Each row comes from the steps of one path. Every step used is in the known rows, and no mark comes twice. Write the path behind each row, first mark first.
In the rows, 128 means zero.
Known rows:
B-N: [118 132  93 151 100 136 132 122 113 176 133 147 152 130  78 105 180 135
 116 162 164 149 156 136 113  93 131  91  94 146]
Y-C-K-V: [139 128 157 142 131 127 125 144 122  78 152 109 148 162 113 130 184 102
  75 159 132 158 169 141  84 127  73 158 128 150]
N-Q: [130 125 102 102  83 101 144 139 178 141 133 140 158 147 124  98 157 175
 133 137 145 113 129 108 115 117 130 117 137 148]
L-V-M-R-Y-C: [118 117 124 167 110 166 137 152 116 115  89 106 111 117 139 151 130  33
  90 113 118 130 124 165 149 151 162 152 145 103]
M-R-Y-C-K-V: [130 118 165 176 153  97 126 166  89 111 123  90 123 140 102 161 181  83
  69 137 119 161 169 158 137 111 134 174 135 125]
Q-N: [116 140  88 106  95 126 117 135 155 130 123 121 149 180  90  99 195 144
 160 140 150  95 133  94  83 127 118 100 113 126]
Y-C-K-V-L: [168 137 157 141 146 129 146 142 114  95 162  91 141 150 162 144 204 104
  68 139 133 169 141 144  97 112  43 172 124 173]
M-R-Y-C: [109 130 128 140 124 125 137 138 114 144 103 107 116 165  90 117 174  71
  95 117 157 123 120 135 142 112 136 146 136 105]
M-R: [ 86 140 123 113 103 108 131 122 151 145 120 100 145 167  80 109 178 142
 155 117 125  96 124 119 122 131 138 144 103 123]
Z-L-V: [136 172 123  88 103 115 153 132  67 113 105 127 177 156 152 163 161 179
 117 128 112 115 164 103  64 120  76 154 165 131]
C-K: [ 95 116 137 138 129 104 110 133 149 119 180  97 160 174  94  93 189 154
 119 162 151 114 146 144  92 130  69 116 105 157]
B-N-C-Y-R-M-V-L: [189 131 130 151 198 150 134 111 107 191 122 153 108  61 162 162  81  88
 127 122 131 184 122 148 198 102 155 115 159 146]
Q-N-B: [152 181  99 144  92 101 144 138 166 111 123 135 157 195 127 132 206 191
 128 136 109  96 151 101  99 113 124 117 132 132]
C-K-V-L: [161 141 141 147 137  98 147 148 111 121 166  95 155 139 146 158 209 171
 110 139 111 152 155 137 107 104  65 142 117 171]
K-C: [112 129  82  98 100 118 151 121 145 149 120 153 112 170  87 110 121 159
 158 112 132 128 147  86  99 167  98 108 114 145]
C-Y-R-M: [100 128 136 119 161 112 100 130 122 154 108 146 123 117  96 122  93 155
 136 120 136 128 115 118 163  89 170 116 142 105]
K-C-Y: [142 135  81 111 100 116 165 131 110 176 110 170  98 137  83 125 100 182
 130 110 100 154 160 109 114 162 128  98 109 163]
K-C-Y-R: [143 125 120 115 138 101 126 104 119 177 112 168  80 126  83 142  94 183
 129 120 127 178 142  92 161 134 153 125  94 147]
R-M-V-J-X: [ 68 134 109  75 132 190 111 182 139  49 126 161 199  97 156 130 147 162
 180 142 168  48  91 147  87  82 102 106 154  78]
M-R-Y-C-K-V-L: [159 129 164 175 165  97 148 167  82 127 137  70 115 129 148 176 202  85
  61 119 118 172 139 160 152  98 106 183 133 149]
M-R-Y-C-K: [ 94 103 162 167 158 105 111 149 122 123 152  71 119 160  93 111 182  68
  74 143 160 133 130 166 138 121 113 155 118 136]
V-J: [124 134 119 124  91 157 116 121 116 138 145 159 146 143 104  94 186 177
 145 160 172 101 110 118  93 100  96  89  80 132]
L-V-K-C-Y-R: [193 147 159 146 113 123 132  83 115 155 127 197  73 103 165 146  76 200
 106 147 120 200 157 114 149 124 160 152  88 143]
Y-C-K-V-M: [123  97 149 155 134 159 121 140 131  80 163  82 141 115 132 129 138  43
  78 142 121 147 129 161 111 159  90 141 118 154]
J-X: [ 82 149 111  92 107 145 141 154 147 107 137 130 206 144 100 127 216 170
 138 145 175  97 118 140 101  74  90 128 119 112]
L-V-M-R-Y: [112 122 109 171 102 132 139 157 110 138  93 110 128 108 125 164 134  98
 130 111  98 113 139 157 160 143 183 126 139 101]
K-V: [146 155 110 121  92 114 150 140 112 125 105 154 161 155  94 152 183 168
 135 134 107 130 170 103  97 105 114 125 136 118]
L-V: [137 159 109 127  79 135 144 140 133 106 108 159 159 177 116 135 186 174
 132 152 120 121 181 121  78 123  97 133 139 121]
L-V-M-R: [ 96 130 120 137  89 149 134 135 149 114 106  98 141 120 132 142 136 105
 149 111  86 103 130 150 131 171 165 150 111 120]
Y-C: [116 136 121 103 104 155 135 117 142 113 126 126 143 186 104  86 178  87
 102 138 168 122 123 118  88 127  73 133 128 131]

Which path is each row?
[114 129 157 101 158 130  83  84 171  96 140 133 135 130 175  92  79 127
 168 137 161  85  78 102 136  97 132 124 155  78] | Y-R-M-V-K
[ 96  98 118 149 127 156 131 135 122 149 110  79 108 118 106 114 129  15
 100  99 143 113  80 155 170 145 159 126 126 110] | V-M-R-Y-C
[ 99 116 126  79 177 168 100 162 115  83 104 194 120  46 152 174  62 189
 168 122 144 122  97 128 152  97 160 126 128  96] | K-C-Y-R-M-V-J-X
[139 136 143 130 134 105 111 104 116 165 123 151 128 132  84 130 152 177
 115 146 144 155 131 116 157  87 147 128  98 129] | C-Y-R
[ 97 129 101  95 123 169 105 149 134  78 115 158 152 129 141 103 112 144
 186 133 140  52 105 117  80 126 106  84 156  95] | R-M-V-J
[103  92 157 192 145 147 110 162 123  93 140  69 114 115 145 144 138  32
  67 138 121 140 137 198 146 161 138 159 131 133] | L-V-M-R-Y-C-K
[133 131 142 149 124  96 126 151 117 103 154 116 164 151  97 146 190 165
 115 159 110 141 182 134  91 117  89 137 120 148] | C-K-V
[113 140 118  98 119 147 122 112 165  98 137 132 154 142 172  74  84 123
 172 124 137  61  99 121  93 127 110  97 174  95] | R-M-V-K
[155 137 106  94  97 135 147  86 161 118 141 156 110 150 160  94  86 154
 165 124 128 113 125  94  88 170  87 111 126 136] | M-V-K-C
[141 133  97  97 123 140 153 122 131 134 118 171  95 102 166 101   4 149
 162  97  91 114 127 123 112 171 142  91 164 130] | R-M-V-K-C-Y
[115 102 130 158 125 128 121 150 128 107 165  89 155 104 116 142 141 109
 120 138 100 129 141 155 120 148 111 116 113 150] | C-K-V-M
[128 112 118 100 166 146  92 129 112 116  96 196  75  80 139 146  25 173
 171 116 119 129 114  97 142 142 166 105 129 113] | K-C-Y-R-M-V-J
[ 88 125 124  85 169 121  85 124 172  80 101 135 146 152 127 125 100 126
 180 119 143  80 111  91 130 117 128 127 181  74] | Y-R-M-V
[152 139 154 135 140 127 122 104 119 142 112 192  72  90 173 135  16 177
 129 123 113 173 140 117 157 127 181 137 128 118] | L-V-K-C-Y-R-M
[184 132 141 116 137 118 123  70 135 146 133 174  82 105 155 128  58 176
 136 132 124 163 122  98 149 138 143 132 106 138] | M-V-K-C-Y-R
[118 117 135  85 165 124 100  83 177 106 126 154  90 123 174 103  20 133
 185 109 146 110  93  80 146 145 136 125 149  96] | Y-R-M-V-K-C
[117 126  96  81 124 142 139 111 167 107 127 152 108 136 174  85  25 129
 188  99 123  87 110  96  96 173 112  95 167 111] | R-M-V-K-C
[138 114  89 142  86 112 143 139 151 179 136 155 154 103 113 105 159 156
 108 163 162 160 148 133 133  91 164  99 110 166] | B-N-Q
[105 135 113 145 115  91 138 144 109 168 105 112 131 156  71 131 179 135
 136 117 136 109 131 126 151 105 155 119 130 104] | M-R-Y
[141 132 158 115 158 132  96  94 137 125 129 149 123  97 170 105  58 146
 143 129 132 113  93 127 155  96 162 119 155  97] | C-Y-R-M-V-K
[ 71 110 115 122 106 139 129 119 159 150 129  72 138 119 102 107 131  89
 160  99 115  85  83 141 152 165 159 121  94 126] | V-M-R
[ 81  74 150 176 159 138 104 148 128 128 160  41 110 116 114 108 135  15
  78 126 149 124  90 186 167 155 133 134 112 140] | V-M-R-Y-C-K
[166 130 153 132 129 108 127  63 122 189 150 170  71 102 131 109  72 180
 118 132 149 183 110 104 170 117 154 124  68 151] | V-K-C-Y-R
[106  94 140 191 145  94 123 170  99 138 139  68 132  84 104 173 140  91
 113 120  87 134 137 173 175 135 175 126 121 127] | C-K-V-M-R-Y
[193 157 173 107 138 101 144  72  47 164 123 160  89  82 195 171  52 206
  91 123 109 194 140  96 137 119 138 169 113 152] | Z-L-V-K-C-Y-R
[129 113 125 159 121 147 148 155  92 135  86  99 112  94 112 168 130  26
  93  94 102 139 114 146 171 133 177 142 143 100] | K-V-M-R-Y-C
[116 119 104  86 171 114 111 134 135 119  79 171  86 112 119 151  22 152
 171  94  95 130 136  90 147 162 163 120 171 108] | K-C-Y-R-M-V
[180 134 173 131 171 148 114  74 146 153 147 161 111  94 173 109  37 101
 148 132 133 131  97 136 175 121 147 120 164 109] | N-C-Y-R-M-V-K
[132  96 148 167 148 127 117 138 158 134 164  53 122  97 115 155 136  43
 155 122  78 133 132 157 158 194 171 141  96 156] | Q-N-C-K-V-M-R
[177 168 108 118 105 115 174 138 101 140 116 131 153 143 140 165 203 168
 131 113 107 143 142 103 111  93  88 135 134 141] | K-V-L
[157 155  94  89 116 132 154 127 146 114 126 116 158 167 160 131 188 149
 155 114 123  96 117 108  92 129  54 128 154 138] | M-V-L
[128 117 147 119 158 115 117  87 127 177 134 165  67  88 143 100  13 158
 141 110 142 159  93 107 176 118 179 110 110 125] | V-K-C-Y-R-M
[105 104 172 152 170 131 122 155  57 101 137  34 129  95 180 170 115  39
  52 113 113 134 121 179 133 155 117 181 158 141] | Z-L-V-M-R-Y-C-K
[ 99  94 167 154 142 144 116 140 138  88 152  49 127 106 128 139 134  32
  92 121  97 139 119 170 135 171 134 176  98 147] | Y-C-K-V-M-R
[182 143 103 136 108 142 151 123 129 187 131 150 121 143  84 117 156 119
 139 139 117 140 151 127 122 148 136  90 123 157] | Q-N-C-Y
[152 148 124 109  91 140 134  90 157 110 152 136 159 157 159  83 148 146
 149 148 145  88 116 117  86 124  84 113 131 120] | M-V-K
